Each row was made from one walk, in order. Every step used is in the known rows, and no mark comes twice. Write each row's walk.
Known rows:
V > G > Q > L: 0.86,2.65,2.54,-2.50,1.20,-2.87,4.73,5.25,2.30,4.07,-1.59,1.91,2.10,3.09,-0.68,-1.09,-2.29,-0.34,1.98
G > X > V > Q > L: 2.99,1.27,0.57,0.11,-3.67,2.64,-0.80,-1.99,-2.80,-4.39,1.18,4.16,2.14,-5.39,4.44,-2.59,-0.29,6.15,-0.16
G > X > V: -1.03,-1.58,0.24,2.44,-1.62,0.46,-1.66,-5.35,-1.56,-3.24,0.21,-0.50,-3.22,-2.46,0.74,0.18,1.46,1.69,-1.75
L > X: -1.08,-2.54,0.42,1.75,0.88,-5.52,1.91,-2.98,-3.98,1.13,-1.51,-4.52,-3.48,1.14,0.96,-0.02,-3.14,0.40,-1.47
X > V > G: -0.18,0.12,1.64,3.79,-0.71,1.11,-0.71,-1.21,1.01,1.76,-2.98,0.87,0.94,2.61,-3.19,0.34,1.03,-3.38,3.68
V > Q: 1.61,-0.66,-1.39,-0.18,-0.08,1.61,0.41,0.08,-0.29,-0.02,0.01,-0.15,-2.25,-1.02,2.68,1.61,-1.32,0.93,1.86
V > L: -3.12,-1.19,-0.72,1.73,1.26,0.97,-2.37,0.86,-2.38,3.41,-0.33,-1.42,0.21,-1.63,1.60,0.96,1.79,0.17,-3.05
V > G > X: -2.43,0.38,-1.31,1.07,1.81,-0.59,-0.12,-3.04,-1.83,1.01,-0.26,2.42,-1.38,-0.82,1.51,6.20,-1.07,1.74,2.12
Q > G: -3.08,-2.39,-1.16,-0.01,3.85,-1.54,2.37,0.95,0.62,2.26,0.25,-4.97,-1.35,1.48,0.18,3.27,-3.44,-4.08,-2.37
V > Q > L > G: 2.70,0.86,-0.03,-4.45,-0.20,1.94,-0.18,3.04,-0.42,-0.03,0.79,1.27,0.90,-0.59,1.88,-1.84,-2.44,0.65,1.38
L > X > V: 0.59,-2.31,1.76,3.86,-1.81,-3.86,0.77,-4.24,-2.64,-1.44,-2.24,-4.19,-2.03,1.73,-1.61,-3.44,-0.55,-1.10,-0.84
G > Q: -0.06,-0.64,0.84,-1.68,1.59,-2.98,3.59,1.99,3.58,1.17,-1.17,-2.88,-4.66,2.90,-0.65,-0.21,-0.77,-1.80,-0.98
X > V: 0.13,-2.13,1.93,3.37,-1.20,0.30,-1.54,-1.50,0.07,-0.32,-1.66,-2.75,-2.42,0.73,-1.75,-2.09,1.59,-2.52,-0.90
Q > L > G: 0.14,-1.13,1.74,-3.25,1.36,-1.20,-0.81,2.30,-1.53,1.39,-0.12,-2.29,-0.55,0.85,-0.10,-2.07,-1.75,-1.07,-2.17
Q > L > X > V: 1.53,-1.34,3.59,2.81,-2.11,-4.45,1.10,-1.89,-4.37,-0.32,-2.55,-2.80,1.46,0.13,0.22,-6.68,-2.04,1.73,-2.89
X > V > Q > G > K: 2.83,1.13,-1.92,0.82,-0.83,3.16,2.88,4.10,4.63,-2.20,1.54,3.00,2.98,0.36,-0.19,0.39,1.08,-0.69,2.09
Q > G > X > V > L > K: -3.22,0.27,-3.42,0.52,0.42,2.87,-4.38,-4.22,-0.23,-0.29,3.46,-0.90,3.58,-3.80,-0.92,5.16,1.33,1.80,-0.52
L > K: -0.51,-2.86,-0.29,0.24,1.38,-0.77,-3.22,-3.33,-0.96,2.62,0.45,-4.32,-3.00,0.16,-1.26,3.92,-0.91,0.66,1.36
Q > G > X: -3.60,-1.84,-3.05,-0.57,3.78,-1.63,1.58,-1.74,-0.81,-0.48,2.52,-2.58,-2.18,-1.96,2.53,5.97,-3.59,-0.09,-3.03
L > G > X: -1.63,-1.29,-1.57,-2.87,1.87,-0.70,-1.54,-3.16,-0.74,-2.38,1.38,-0.28,-5.01,-0.67,0.42,3.91,-0.32,0.04,-1.09
G > K: -0.14,-1.55,-0.19,1.03,1.44,-1.24,1.30,2.42,0.75,1.17,-0.14,0.73,-2.10,0.60,1.02,0.75,1.78,1.88,-1.87

Write each row's walk:
1.44,2.42,2.05,1.08,-0.81,-0.71,3.03,1.60,5.43,1.01,-2.82,1.97,0.01,5.16,-4.81,-1.42,1.42,-4.66,4.74
X > V > G > Q
-0.13,-0.94,-2.90,-1.15,1.86,1.79,2.76,2.21,1.61,0.47,1.56,-1.53,0.20,-0.30,2.06,3.82,-4.07,-1.78,1.50
V > Q > G
-1.34,-0.23,0.13,0.45,-0.90,3.38,-4.21,0.30,0.47,0.13,-0.64,0.16,1.24,0.59,-3.40,-2.42,4.68,-4.15,-0.84
X > V > L > G
-1.78,-0.59,0.86,3.82,-1.66,2.61,-3.42,-0.11,-1.35,1.38,-1.11,-0.52,1.80,-1.35,-0.55,-2.45,4.51,-0.85,-2.28
X > V > L
0.59,0.29,0.04,-4.95,1.65,-2.58,2.53,2.87,5.07,0.07,-0.31,-2.16,-5.10,4.90,-3.20,-0.16,-0.04,-5.15,0.77
L > G > Q
-0.74,-0.65,-0.03,2.49,-1.41,3.16,-6.07,-2.81,-0.55,2.14,0.44,-1.53,2.31,-1.43,-2.55,0.24,4.20,0.59,0.89
X > V > L > K
-2.69,-0.56,-1.23,2.01,0.41,-3.56,-0.28,-1.39,-4.65,2.58,-0.90,-2.25,0.40,-0.75,1.92,-0.20,-0.27,2.14,-2.80
V > L > X
-2.39,-1.37,-1.33,1.53,1.03,0.26,0.44,-2.96,0.34,-3.21,1.88,-1.91,-0.60,-1.74,0.15,2.65,-1.43,-1.80,-1.97
Q > G > X > V
1.78,0.26,-1.74,1.61,-1.39,-1.18,3.83,-0.94,0.22,-2.46,0.15,-2.09,1.64,1.04,-0.19,-0.91,-3.66,-2.07,2.39
L > X > V > Q > G
2.01,1.37,-1.55,-5.11,-0.28,1.83,-0.93,0.09,-1.96,-3.07,2.41,3.94,0.35,-3.68,4.18,1.01,-2.04,4.85,1.05
V > Q > L > G > X
4.10,1.09,1.39,-2.28,-3.02,3.56,-1.50,2.04,0.42,-2.23,-0.14,2.48,2.42,-0.20,-0.50,-5.22,0.11,-0.87,2.19
X > V > Q > L > G
4.26,2.05,-0.42,-4.88,-0.56,2.51,1.31,6.62,1.23,-0.65,1.42,5.85,2.55,-0.34,2.12,-1.95,0.50,3.37,1.21
V > Q > L > G > K
-1.13,1.84,-1.04,-4.53,1.36,-0.31,0.90,4.15,4.22,1.87,0.22,0.00,-1.28,2.71,-2.11,-0.45,2.53,-3.42,-0.71
V > L > G > Q
-3.93,0.44,-2.84,1.80,0.62,1.97,-1.51,-1.34,-0.73,-1.08,2.23,-0.01,3.14,-3.48,0.81,2.42,1.65,-0.03,-3.40
Q > G > X > V > L
3.41,2.59,2.74,3.03,-2.24,-3.73,3.30,2.45,-2.12,1.37,-2.45,5.44,6.23,2.08,-1.11,-4.84,0.45,3.69,1.56
Q > L > X > V > G > K
2.42,3.50,3.78,-0.21,-1.09,-0.79,3.25,4.28,3.57,2.05,-2.70,2.75,3.40,3.58,-3.05,-4.35,0.09,-1.89,2.46
X > V > G > Q > L
-1.77,-0.04,-1.67,2.05,-1.55,2.90,-6.92,-6.32,-2.21,-1.15,2.21,0.72,1.67,-4.54,-0.37,2.98,4.02,4.93,0.18
G > X > V > L > K
1.26,0.43,2.64,-2.64,0.81,-3.12,3.86,4.72,1.59,2.00,-0.71,-1.52,-1.26,1.14,1.28,-3.37,-2.34,0.69,-3.10
G > Q > L
-0.69,-0.30,0.11,-3.98,1.30,-1.23,-1.48,-1.07,-3.02,-1.18,1.52,0.74,-1.11,-2.30,2.47,0.58,-1.91,2.88,-3.11
Q > L > G > X
2.48,1.02,-2.01,-1.74,-2.46,4.17,-2.24,-3.53,1.18,-6.60,1.64,3.72,-2.01,-1.85,0.37,0.77,1.53,0.47,3.59
L > G > X > V > Q
1.47,1.40,1.59,3.43,-0.84,1.20,1.00,1.96,2.39,1.34,-1.97,5.11,2.04,3.24,-3.09,-0.05,3.93,-0.63,3.64
X > V > G > K
